What can hang from each mark:
Q740: Q63 Q459 Q980
Q622: Q94
Q985: Q94 Q755 Q875
Q459: Q94 Q220 Q740
Q980: Q740
Q94: Q985
Q220: Q459
Q239: Q755

Known rows, with every way that one mark hangs from another:
Q980{Q740{Q459{Q94{Q985{Q755}}}}}: -14.8 -39.6 -10.9 -14.8 -15.5 1.1 -16.3 -3.2 -16.0 2.4 -15.1 -8.8 -10.7 -30.6 0.7 36.0 -1.7 -5.5 -6.3
Q740{Q63 Q459{Q94{Q985} Q220} Q980}: -2.3 36.2 -33.0 -6.1 13.8 -45.9 7.2 7.9 9.2 38.7 -1.7 -10.2 -6.8 5.1 -4.5 -24.5 -8.2 5.5 -30.4
Q220{Q459{Q94 Q740{Q63}}}: 3.6 12.0 -5.4 -2.5 2.5 12.3 10.7 -11.4 -6.7 5.3 12.3 7.7 -5.0 1.5 -14.9 -9.2 3.6 -6.0 -1.4
Q220{Q459{Q94{Q985{Q755}} Q740{Q63 Q980}}}: -9.8 9.3 -24.8 -17.7 10.0 -28.4 -3.6 -44.9 10.9 31.6 -2.0 -27.7 -4.9 4.8 -9.8 -11.5 4.0 -23.4 1.3
Q239{Q755}: 32.9 -28.6 33.8 27.2 -3.9 30.3 -18.5 13.7 15.2 -46.4 3.7 35.1 20.1 8.0 12.9 7.1 23.6 18.6 7.6
Q980{Q740{Q459{Q94}}}: -1.8 -27.1 -8.2 13.1 -26.1 19.8 -9.9 13.8 -26.9 -11.1 8.6 16.6 -11.2 -40.8 0.7 28.9 -5.5 6.3 -13.5
Q220{Q459{Q94{Q985{Q755 Q875}} Q740{Q980}}}: -22.2 -9.8 -13.2 -6.0 2.2 -15.1 -7.6 -56.8 6.4 9.3 -6.7 -34.5 -0.3 -6.7 14.8 -12.3 3.3 -25.8 26.8
Q94{Q985}: 4.3 -20.5 31.8 0.0 4.0 26.0 2.9 33.6 5.5 -22.7 11.0 19.6 1.1 28.7 4.1 13.8 12.1 24.8 -10.3
Q622{Q94{Q985{Q755}}}: 22.0 -36.9 37.1 20.5 -12.2 23.0 -22.0 14.5 13.5 -53.9 30.1 14.1 27.2 29.9 13.2 38.4 -7.2 -8.4 -0.1
Q220{Q459{Q94{Q985{Q755}} Q740{Q63}}}: -9.4 -1.0 -8.9 -29.2 13.1 -6.5 3.5 -27.5 4.2 19.2 -10.9 -16.8 -4.3 12.3 -14.3 -2.3 8.4 -19.3 5.8
Q220{Q459{Q94{Q985}}}: -11.5 -24.8 3.8 -5.1 10.6 27.3 12.4 5.2 -13.4 3.1 -3.2 11.2 -11.9 16.6 -3.5 -1.4 8.0 8.5 -4.3
Q220{Q459}: 4.4 -27.0 28.6 15.0 -13.4 39.4 -9.2 -17.6 -2.0 -31.3 59.2 17.4 18.7 11.8 15.2 -2.2 11.4 13.5 1.7
Q980{Q740{Q63 Q459{Q94{Q985} Q220}}}: -13.6 18.6 -19.4 -29.3 8.9 -18.2 9.8 20.4 -12.9 38.2 -33.8 1.0 -18.3 -27.9 -12.5 -9.7 -5.0 2.2 -15.0
Q985{Q94}: 24.1 -30.7 46.8 31.0 -21.0 38.1 -5.8 -3.4 -5.8 -45.2 41.1 24.9 13.2 21.7 4.6 6.3 -8.2 3.2 -5.8
Q980{Q740}: 7.1 -28.3 30.0 8.5 -21.4 43.4 -12.5 18.9 -13.6 -31.1 10.2 25.5 4.5 -23.1 1.2 28.8 6.2 16.3 6.4
Q459{Q94 Q740{Q980}}: 9.5 4.2 -9.2 32.2 -4.5 4.2 8.5 25.9 -14.6 -3.7 -17.4 12.4 -17.1 -8.6 -8.4 12.3 -4.5 17.4 8.9
Q740{Q63 Q459{Q94} Q980}: 14.9 13.4 -29.8 18.7 -18.8 -23.6 -16.3 -10.7 15.2 0.1 56.5 -2.9 10.4 -0.4 -3.3 9.6 -9.7 -8.9 -51.1
Q740{Q63 Q459{Q94{Q985{Q755}} Q220} Q980}: -0.7 23.3 -34.8 -11.4 6.9 -52.4 -9.5 -18.6 16.7 33.3 0.7 -30.7 9.3 1.5 -2.5 -9.0 -9.6 -9.1 -17.5
Q459{Q740}: 12.6 -6.7 29.6 20.4 -8.4 27.1 4.3 29.1 -6.8 -29.9 13.0 24.1 -1.8 6.0 6.2 12.0 7.5 27.1 13.6

Rows:
-17.3 -20.6 7.0 -10.2 5.8 24.4 4.8 -19.1 1.7 -9.7 6.6 -3.0 2.4 11.9 9.5 -8.0 8.0 -11.6 1.2
Q220{Q459{Q94{Q985{Q875}}}}
19.4 -38.8 47.1 21.2 -33.7 28.2 -31.1 -52.5 16.2 -63.6 52.1 -10.8 43.2 15.4 21.4 16.9 -11.0 -31.3 11.0
Q985{Q94 Q755 Q875}
-6.9 45.7 -3.3 -26.5 28.2 -13.5 28.1 25.9 6.4 21.2 -56.8 -7.1 -9.9 6.6 -11.4 -22.9 -0.1 -4.2 17.6
Q459{Q94{Q985{Q875}} Q220 Q740{Q63}}
4.1 -3.7 -16.4 -4.5 -23.3 4.4 -13.5 1.7 -7.6 -1.5 23.1 8.3 -0.7 -33.2 -12.0 24.1 -6.0 -11.9 -35.9
Q980{Q740{Q63 Q459{Q94}}}
-3.6 -12.1 2.9 16.0 -0.5 28.5 14.5 0.4 -25.4 -4.8 -1.5 15.8 -14.1 -5.8 -2.3 -4.0 4.4 10.8 19.7
Q220{Q459{Q94 Q740}}
14.3 49.5 3.7 10.8 6.9 -21.7 6.1 9.4 10.1 12.4 3.6 2.3 5.1 -0.4 -2.4 -26.5 -1.3 16.6 12.8
Q459{Q220 Q740{Q63 Q980}}
-17.4 27.2 -20.3 -19.1 11.9 -22.9 5.4 -42.5 18.3 24.7 6.4 -22.4 -6.7 2.6 1.2 -31.5 4.0 -28.9 -7.6
Q220{Q459{Q94{Q985{Q875}} Q740{Q63 Q980}}}
-18.2 -1.0 -14.3 3.1 14.3 -5.1 16.9 -6.7 -15.1 28.0 -18.4 0.0 -30.2 0.7 -1.2 -22.7 5.3 9.7 8.2
Q220{Q459{Q94{Q985} Q740{Q980}}}
14.6 39.3 20.0 0.4 9.2 0.9 13.8 26.7 2.7 -0.2 -5.2 13.0 5.2 6.3 -5.2 -17.0 3.2 21.2 18.1
Q459{Q220 Q740{Q63}}
-13.3 4.5 -23.4 0.6 -1.5 -40.1 -14.1 -29.4 12.4 10.8 -4.4 -37.1 13.4 -8.7 22.3 -10.1 -10.6 -11.0 8.4
Q740{Q459{Q94{Q985{Q755 Q875}} Q220} Q980}
-0.8 40.4 -6.7 -21.3 33.6 -12.1 36.0 49.6 -8.7 33.5 -67.9 7.5 -24.4 11.6 -24.6 -17.9 0.6 16.9 11.9
Q459{Q94{Q985} Q220 Q740{Q63}}
0.7 -28.8 31.6 -10.8 -8.2 16.6 -22.5 -16.1 27.4 -39.7 21.7 -15.5 31.0 22.1 20.5 23.3 10.1 -10.5 7.6
Q94{Q985{Q755 Q875}}
15.5 -32.4 39.6 15.7 -17.5 20.9 -29.7 -9.1 28.5 -65.9 39.7 -0.7 40.9 24.6 26.1 33.3 -8.4 -29.2 6.3
Q622{Q94{Q985{Q755 Q875}}}
-6.2 -4.6 -10.0 10.1 -12.3 8.8 3.8 23.1 -35.7 8.3 -23.2 13.8 -12.6 -47.3 0.4 4.7 -9.8 18.1 12.4
Q980{Q740{Q459{Q94 Q220}}}
-18.4 -17.4 -13.6 -17.2 -1.3 -9.9 -2.9 6.4 -24.5 22.4 -48.5 -11.3 -12.2 -37.2 1.3 10.0 -5.5 5.1 19.8
Q980{Q740{Q459{Q94{Q985{Q755}} Q220}}}
-2.0 49.9 -21.3 -11.0 31.0 -33.8 28.3 32.3 -1.9 46.3 -60.4 -3.0 -25.3 4.5 -21.1 -26.3 -3.2 13.3 7.6
Q459{Q94{Q985} Q220 Q740{Q63 Q980}}
11.2 35.9 -30.9 15.8 -3.8 -34.4 -2.7 -1.1 6.7 18.8 22.7 -5.8 8.0 -7.1 -2.7 -16.2 -13.9 3.8 -25.2
Q740{Q63 Q459{Q94 Q220} Q980}
-7.5 17.5 2.3 -3.1 30.4 3.8 39.8 61.5 -27.4 23.3 -81.6 16.1 -33.2 4.6 -12.7 -12.9 0.5 34.7 32.7
Q459{Q94{Q985} Q220 Q740}
-10.7 12.0 -7.2 -23.1 19.8 1.4 21.4 -1.9 -3.2 25.1 -12.2 2.4 -20.9 13.8 -16.8 -17.9 9.2 -4.2 -7.4
Q220{Q459{Q94{Q985} Q740{Q63}}}
-2.6 5.6 -30.8 -13.9 -12.4 -44.6 -31.0 -50.3 41.7 1.7 42.4 -42.5 25.0 4.6 10.0 11.4 -6.2 -41.5 -39.2
Q740{Q63 Q459{Q94{Q985{Q755 Q875}}} Q980}
